Each row comes from the steps of one path. Every step used is in the known rows, and no mark comes twice. Write the path behind each row, first mark first.
(in the rows, 128 means zero)
Known rows
muke > tavip: 122 113 147 103 138 133 138 139 124 155 128 126 121 150 123 127 113 118 123 124 131 138 139 142 122 111 144 113 148 111 139 116 123 129 132 133 123 151 147 125 118
togok > laget > nibid > kazi > merag: 132  88 154 117 140 142 142 130 155 142 173 145  95 170 123 103 108 127 136  69 115 161 144 185 126 139 168 113 130  70 133  79 130 139 131 143 117 179 119  82 168
tavip > muke > tupe: 133 138 133 108 139 144 109 143 122 120 125 112  87 109 124 182 145 123 145 109 129 117 140 174 127 125 156 107 137 129 118 140 138 119 132 132 107 130 138 129 124
kazi > nibid: 146  96 137  91 132 127 140 141 135 159  90 128 115 142 116 126 108 119 129 124 120 168 137 143 124 132 124 120 134 121 133 100 115 148 122 124 118 149 139 126 153
kazi > merag: 147 114 135 103 128 137 137 139 127 138 132 132 122 149 120 135 111 124 126 112 123 146 137 150 131 139 133 118 139 113 128 115 130 144 132 123 117 164 133 127 156
tavip > muke: 150 126 131 109 138 144 121 144 138 141 103 117  86 141 125 159 131 118 136 116 133 133 141 163 129 123 136 112 132 134 125 129 134 126 128 134 106 138 145 119 140
lobaz > kazi > nibid > laget: 136  85 145  97 128 115 138 154 144 131 120 130 112 135 109 125  85 113 146 130 124 180 138 129 126 138 140 126 140 108 127  77 108 143 117 109 127 144 157 100 177
lobaz > kazi > merag: 136 114 147 102 125 129 142 156 130 117 149 125 115 132 111 148 114 124 132 116 124 157 132 112 134 146 145 118 148 127 118 106 124 142 135 119 123 146 143 115 149
lobaz > kazi > nibid: 135  97 150  94 129 120 144 158 137 140 109 122 110 126 110 137 108 120 138 126 120 173 134 102 127 138 133 122 144 135 124  87 108 144 124 118 124 130 146 118 149
laget > dezop: 147 106 133 106 140 141 124 147 116 128 146 123 123 159 127 122 118 107 121 158 124 124 138 146 129 140 147 114 150 123 137 151 133 138 118 135 103 137 138 125 146
mevo > laget > nibid > kazi: 141  84 141 117 144 124 137 131 134 135 129 135 100 165 116  98 112 131 119  74 117 124 145 140 126 136 154 128 128 106 134 128 122 120 129 152 110 160 152 103 163
merag > laget: 150 127 131 109 135 131 130 150 115 119  92 118 114 134 127 128 127 128 109 123 127 129 142  95 130 130 131 120 139 135 130 159 132 145 132 129 121 155 141 123 138
mevo > laget > zeder: 149  89 119 104 134 122 121 121 116 120  98 137 105 172 113  98 124 117 119 120 125  93 145 122 127 149 141 121 150 114 138 168 131 128 118 142 105 124 145 131 169
lobaz > kazi > nibid > laget > dezop: 140  72 141  95 132 127 132 160 132 127 151 129 116 151 110 117  78  96 146 156 120 169 135 138 126 147 152 122 151 105 132  96 110 152 111 111 117 133 159  97 188
zeder > laget: 151 118 123 116 133 136 124 135 118 140 101 125 119 143 119 112 117 123 131 148 135 124 144 150 127 123 154 124 150 116 140 145 119 122 117 147 108 146 151 108 163
nibid > kazi > lobaz: 136  81 133  98 153 137 141 150 111 120 156 118 107 157 117 109 110 121 128 123 111 177 156 156 124 140 142 127 131 149 130 129 119 133 139 142 108 145 148 116 142
zeder > laget > lobaz: 149 115 129 111 134 141 118 139 120 179 140 117 115 153 127  95 111 114 127 154 133 118 138 168 124 129 160 117 144 102 146 186 128 123 110 134  97 144 137 117 159
dezop > laget > tavip > muke > tupe: 149 128 138 101 139 150 117 138 104 118 163 114  82 126 113 165 148 128 138 131 133 106 136 192 123 133 191 110 138  91 115 131 149 125 126 131 108 120 153 119 131
muke > tavip > laget > nibid > kazi: 128  96 160 113 151 132 146 149 115 148 158 118 102 147 128 115 118 136 110  58 126 147 137 155 120 119 152 116 135 105 129  89 116 139 143 149 133 153 166 105 123
mevo > laget > nibid > kazi > lobaz: 134  62 138 111 152 127 134 131 121 125 151 131  96 178 104  97 105 129 122  81 108 151 155 143 126 138 163 137 128 127 131 143 123 122 135 148 102 147 155 106 150
nibid > laget > tavip: 142  94 139 117 139 134 140 131 138 123 167 136 113 150 121 116  86 113 132 122 132 164 135 185 125 126 156 119 137  72 132  96 126 119 117 125 116 150 145 101 156
mevo > laget > mito: 156 112 126  99 134 134 123 134 120 113 108 136 118 166 113 105 126 125 120 132 125 102 139 132 129 139 157 130 138  86 129 127 134 121 119 139 111 156 153 113 160
dezop > laget: 160 118 128 100 133 129 127 143 112 133 116 120 118 155 120 116 146 133 112 162 131 110 147 128 128 141 161 128 141 127 132 149 136 134 117 127 117 142 147 121 149
tavip > laget: 161 116 129 110 137 130 136 154 110 121 116 113 118 127 129 143 132 130 105 118 135 129 137 126 130 134 131 120 138 143 123 141 126 143 128 135 122 141 153 131 138
muke > tavip > laget: 140 115 141 104 138 132 141 150 105 140 134 117 123 140 125 140 120 128 108 111 137 132 136 131 124 118 138 115 145 125 129 125 123 145 138 136 132 145 163 128 118
kazi > merag > laget: 155 121 132 102 128 139 135 148 113 122 108 125 119 142 118 134 113 130 112 106 126 140 139 108 133 137 126 118 137 121 125 146 137 164 136 119 123 172 141 122 156
tavip > laget > nibid > kazi > merag: 152  93 150 115 142 137 147 149 121 131 159 123 102 143 125 123 112 143 111  51 120 156 135 163 129 144 144 119 124 109 120  90 122 155 141 142 127 169 150 106 158
laget > relu: 134 123 138 109 134 129 126 139 126 125 118 127 115 153 134 128 135 123 125 109 121 129 141 154 133 135 147 123 142 101 126  77 127 117 130 124 120 148 143 109 143
togok > laget > dezop: 147 102 134 109 140 144 124 140 133 125 166 133 118 173 128 110 123  99 129 167 127 124 144 163 127 137 168 108 153  98 143 150 137 139 111 139 100 141 125 102 155
nibid > laget: 146 104 127 113 135 128 126 138 134 126 128 131 117 148 125 119 103 114 131 132 130 147 145 157 129 131 143 123 137 107 133 119 125 122 115 123 116 158 145 109 165
togok > laget > merag: 136 111 140 124 136 130 127 140 144 119 136 137 111 163 134 117 125 116 135 138 132 160 145 179 129 132 167 115 145  90 139 123 132 123 117 141 108 152 123  96 159
lobaz > kazi: 131 119 146 109 133 123 137 160 131 116 131 119 112 121 119 139 129 121 130 136 128 146 135 100 130 139 150 122 149 139 124 123 120 126 130 126 120 127 146 116 132
tupe > muke > tavip: 117 127 144  96 141 138 135 159 140 159 137 125 115 143 121 128 108 131 119 126 134 177 143 157 122 119 151 109 157 109 142 125 126 127 137 128 126 166 131 121 102
togok > laget: 139 114 133 114 136 134 131 135 147 130 131 135 111 155 127 121 128 115 130 135 128 136 146 146 127 128 157 111 144 100 137 136 134 128 119 137 111 150 120 102 146
zeder > laget > mito: 152 129 127 110 134 147 117 140 117 125 111 128 116 153 119  96 128 128 134 162 135 121 138 166 125 130 170 127 148  79 138 112 123 120 113 148 112 152 157  98 162
mevo > laget: 155 101 121 107 132 125 132 133 124 130 101 132 121 159 115 124 117 123 116 123 127 110 147 116 130 134 139 127 140 126 131 165 131 124 122 137 109 151 150 126 161
lobaz > kazi > merag > laget: 142 124 143 104 125 130 139 165 117 104 125 120 114 130 112 147 114 128 121 105 125 145 134  70 134 145 140 120 145 132 117 131 130 163 143 112 130 155 147 114 147
lobaz > kazi > merag > laget > mevo: 131 109 135 101 128 136 133 167 114 114 127 114 126 134 105 147  95 119 115 128 112 111 134  68 132 149 146 108 146 126 120 156 141 167 135 119 122 140 127 108 156
mevo > laget > togok: 156  99 119  86 143 124 116 124 131 136 125 136 117 145 113 124 115 112 121 138 129 109 147 142 131 136 136 128 137 147 135 199 128 126 116 134  98 152 134 141 167
zeder > laget > tavip: 149 108 133 121 138 143 134 128 121 140 139 129 115 143 115 107 101 120 132 140 135 140 133 181 124 118 168 121 149  81 138 124 120 120 120 148 106 140 155 102 153

Which path is each row?
134 102 130 109 137 131 121 125 139 120 128 139  98 165 127  97 134 108 133 136 127 122 146 154 124 144 161 106 153  91 142 140 134 132 115 143 108 125 117 107 157 => togok > laget > zeder
158 104 135  78 149 142 132 148 115 133 150 128 107 134 120 119 103 119 120 102 121 156 145 148 130 150 125 121 126 145 128 159 128 169 138 130 118 187 128 126 180 => nibid > kazi > merag > laget > togok
148 118 130 131 134 133 121 142 119 139 111 126 117 151 127 109 117 126 134 149 138 148 143 180 129 129 165 127 152 103 145 137 117 118 116 150 105 151 154 104 176 => zeder > laget > merag
158  98 128 110 139 144 134 126 134 133 124 130  86 160 110 153 103 114 130  96 132 119 135 176 127 121 150 117 131  95 122 136 138 121 126 140  98 136 155 109 155 => mevo > laget > tavip > muke
128 132 143  96 138 138 134 166 121 136 140 118 113 146 134 138 119 142 105  94 134 164 141 169 127 129 155 114 155  98 127  79 125 134 148 124 141 163 153 106 107 => tupe > muke > tavip > laget > relu
131  76 138  93 129 114 131 143 136 125 120 135  98 144 108 101  89 106 148 129 123 164 138 130 124 155 145 122 152  99 133  80 106 146 111 113 124 116 152 103 190 => lobaz > kazi > nibid > laget > zeder
165 115 135 102 139 149 129 138 124 136 139 118  83 157 116 145 134 122 129 137 136 121 136 184 125 127 172 118 132  94 123 121 144 132 121 131 106 124 157 103 144 => dezop > laget > tavip > muke
121  74 159 106 157 136 146 148 104 134 183 116  99 161 115 113 108 136 112  69 118 173 147 159 119 121 159 124 135 126 128 104 116 142 149 147 126 141 167 110 110 => muke > tavip > laget > nibid > kazi > lobaz
147 112 141 113 142 151 135 137 139 139 140 122  81 141 120 160 114 115 134 105 134 150 130 198 126 119 147 109 131  97 123 106 135 125 128 135 103 130 145 109 132 => laget > tavip > muke
139 118 139 130 136 133 116 127 135 144 114 130 107 144 119 103 121 135 126 118 130 124 140 162 128 117 174 124 148  94 142 126 120 113 115 146 107 146 148  99 148 => zeder > laget > nibid
121 119 156  91 140 131 138 190 128 161 190 103 106 127 122 139 109 128 110 122 137 168 131 124 123 134 160 105 156 119 131 159 125 141 140 113 128 136 140 122  91 => tupe > muke > tavip > laget > lobaz > kazi
137 121 150 122 139 126 124 143 133 125 105 124 102 140 124 123 133 135 104  92 123 133 138 106 130 123 150 122 134 113 132 144 132 137 131 128 118 152 138 114 125 => merag > laget > nibid
153 114 130 121 140 157 126 132 131 149 128 121  84 144 116 140 105 116 146 127 142 137 132 214 125 111 165 114 140  86 132 119 128 120 122 148  99 134 161  93 157 => zeder > laget > tavip > muke
126 100 124 108 139 141 124 139 143 139 135 129 125 161 120 122 111 106 126 161 118 101 146 144 124 134 165  99 145  95 141 151 143 132 112 144 102 136 105 100 154 => togok > laget > mevo
155 130 137  96 130 150 129 150 112 107 120 129 115 152 116 119 121 134 118 118 124 136 134 124 131 143 146 121 135  83 122 107 139 161 134 123 127 179 139 111 156 => kazi > merag > laget > mito
147  96 149 108 144 130 132 143 123 137 139 123  98 161 122  90 144 141 113 117 120 125 149 148 124 144 181 128 130 103 132 110 127 130 123 142 117 150 148  98 152 => dezop > laget > nibid > kazi
149  84 131  79 142 125 119 131 151 155 125 141 113 139 114 113  83 102 142 146 126 178 143 186 125 137 130 126 130 117 138 120 111 145 107 114 111 161 132 128 189 => kazi > nibid > laget > togok
129 116 135  94 144 135 126 160 112 140 134 121 100 143 123 115 119 132 105 112 139 153 140 151 121 137 146 105 166 110 139 139 123 147 139 137 130 134 142 130 113 => tupe > muke > tavip > laget > zeder
132  99 145 104 133 123 125 160 139 142 178 119 108 145 122 115  97 103 137 140 129 143 134 134 128 142 159 118 137 102 131 149 126 121 113 105 112 134 139 109 155 => nibid > laget > lobaz > kazi
129 113 152 101 133 125 133 164 135 149 166 111 107 135 125 126 123 113 126 138 124 136 130 115 129 142 154 114 140 127 128 160 126 128 122 116 108 124 132 126 126 => laget > lobaz > kazi
152 122 132 110 133 129 132 150 109 105 118 116 115 142 139 139 139 130 107  96 128 123 137 146 134 141 143 124 141 116 117  86 125 133 137 128 129 143 159 111 144 => tavip > laget > relu
149  90 150  76 126 121 137 163 122 167 143 112 109 154 109 109 121 119 125 166 122 139 134 112 124 154 165 125 138 116 128 141 125 155 112 101 114 123 145 119 155 => dezop > laget > lobaz > kazi > nibid
150 100 128 118 133 121 129 138 124 125 104 133 119 168 121 117 116 122 121 118 130 130 143 146 133 137 148 130 143 115 136 157 130 120 120 140 104 154 151 120 173 => mevo > laget > merag
149 112 144 111 135 126 122 134 128 133 126 126 106 159 117 107 150 143 110 133 125 114 143 132 129 135 178 129 138 102 133 129 134 127 116 128 115 140 141 111 133 => dezop > laget > nibid
139  84 141  78 138 115 128 146 154 135 138 136 108 124 105 124  82 102 150 150 126 180 141 152 127 142 141 129 138 130 128 112 105 144 112 108 120 144 140 118 183 => lobaz > kazi > nibid > laget > togok
156 108 122 115 137 147 115 140 106 142 139 122 125 162 123 103 111 108 128 177 132 110 140 163 127 131 163 121 159 110 147 158 124 134 111 149  98 137 156 106 176 => zeder > laget > dezop
128 128 143 115 142 156 119 130 138 114 181 128  77 126 119 169 126 111 157 104 133 131 135 219 122 119 186  95 140  68 121 117 146 116 126 136 102 130 127 100 129 => togok > laget > tavip > muke > tupe
144  92 142  92 122 126 136 148 127 152 169 127 115 164 107 125  97 115 127 110 122 117 133 106 133 153 149 120 140 107 125 173 133 142 124 110 107 146 137 126 166 => mevo > laget > lobaz > kazi > merag
130 131 144 115 143 154 121 137 123 120 160 116  82 110 120 178 127 118 148 101 130 133 130 201 123 123 166 103 137  90 115 114 138 117 132 133 104 125 140 121 117 => laget > tavip > muke > tupe
142  99 133 106 136 129 120 142 138 159 162 123 114 160 129 102  96 105 131 138 129 135 140 172 126 136 147 117 131  89 140 159 134 121 108 114 104 152 131 119 160 => nibid > laget > lobaz
139  98 145  94 128 128 131 156 130 183 131 115 110 140 109 104  89 113 143 147 126 154 131 135 123 134 158 121 148 103 138 141 107 142 110 121 106 129 149 110 171 => zeder > laget > lobaz > kazi > nibid
142 118 150 117 131 135 130 139 133 131 120 132 105 148 115 128 116 139 109  70 122 142 136 114 133 134 145 120 134 101 127 126 137 154 135 118 122 171 134 112 141 => kazi > merag > laget > nibid
136 107 139 105 137 138 125 140 148 161 170 128 108 166 133 106 120 104 130 143 127 128 141 167 125 133 163 105 137  85 142 170 139 127 112 125  99 145 108 113 141 => togok > laget > lobaz
134  85 148 110 127 112 136 160 145 124 123 132 112 146 115 120  84 115 149 125 126 206 137 154 128 143 152 131 145 103 129  68 103 137 116 112 122 147 160  96 190 => lobaz > kazi > nibid > laget > merag
146 134 148  96 126 141 134 167 113  88 135 123 111 137 108 127 123 132 123 118 124 144 130  88 132 149 156 123 143  93 113  97 132 161 138 114 133 163 147 103 149 => lobaz > kazi > merag > laget > mito
123 125 154 112 145 134 132 162 139 153 149 121 101 135 121 133 120 149  99  82 135 172 136 155 124 117 161 109 151 100 135 118 124 133 141 132 131 158 144 114  87 => tupe > muke > tavip > laget > nibid
140 140 139 110 143 154 120 145 107 108 142 110  79 108 119 178 126 123 132  86 131 124 131 166 124 120 162 105 135 100 113 149 147 133 139 129 112 135 144 118 119 => merag > laget > tavip > muke > tupe
132  80 140 121 152 141 127 136 119 136 151 124  96 163 109  86 106 130 131 110 116 165 155 182 122 127 177 135 140 117 141 125 112 120 129 155 102 145 158  92 154 => zeder > laget > nibid > kazi > lobaz
144 102 120 107 139 135 131 158 107 129 118 108 129 137 122 142 113 120  99 140 121  96 136 120 128 138 139 105 139 134 128 163 136 148 123 141 113 123 136 126 143 => tavip > laget > mevo
151  81 137 101 137 144 138 133 152 154 126 133  83 150 111 142  69 106 154  99 131 183 132 227 121 118 138 115 125  73 125  62 122 139 116 120 111 146 158  92 176 => kazi > nibid > laget > tavip > muke
146 124 144  81 136 129 126 157 125 111 149 125 111 118 108 146 114 117 122 127 127 146 137  99 136 148 138 125 143 156 120 171 130 164 136 111 122 157 129 129 157 => lobaz > kazi > merag > laget > togok
140  83 149 100 135 136 142 148 157 135 146 127  77 134 105 155  69 105 163 105 132 192 125 189 124 124 150 118 132  79 117  47 116 139 121 115 118 128 165  85 170 => lobaz > kazi > nibid > laget > tavip > muke
159  90 119 104 136 136 122 137 113 128 133 130 125 175 118 114 111 106 114 150 124  98 144 128 131 141 147 123 149 121 139 178 138 136 116 140  97 143 154 120 170 => mevo > laget > dezop
151 115 137  93 129 142 130 151 116 158 144 117 117 155 123 121 104 119 111 108 123 130 134 119 130 144 132 112 130 106 131 184 144 164 132 107 111 168 125 131 152 => kazi > merag > laget > lobaz
127  92 153 124 148 134 137 134 157 136 155 138  93 161 130  94 126 122 133  89 119 148 147 172 123 132 172 113 131  87 137  99 125 119 125 152 112 159 122  81 151 => togok > laget > nibid > kazi
143  75 136  89 132 128 131 142 142 184 140 129 113 163 122 100  76 104 138 132 122 165 136 180 122 137 134 118 126  81 140 129 120 146 104 103 109 155 135 121 177 => kazi > nibid > laget > lobaz
129 110 157 118 142 128 135 142 121 145 142 122 109 143 125 131 124 136 106  76 135 136 132 139 124 111 155 116 145 102 130 109 122 135 134 135 130 144 161 118 104 => muke > tavip > laget > nibid
164 123 132  93 135 139 120 144 108 114 122 124 115 166 118  98 159 135 115 176 130 103 141 142 126 145 181 130 139  88 127 109 137 133 113 130 118 148 151 111 147 => dezop > laget > mito
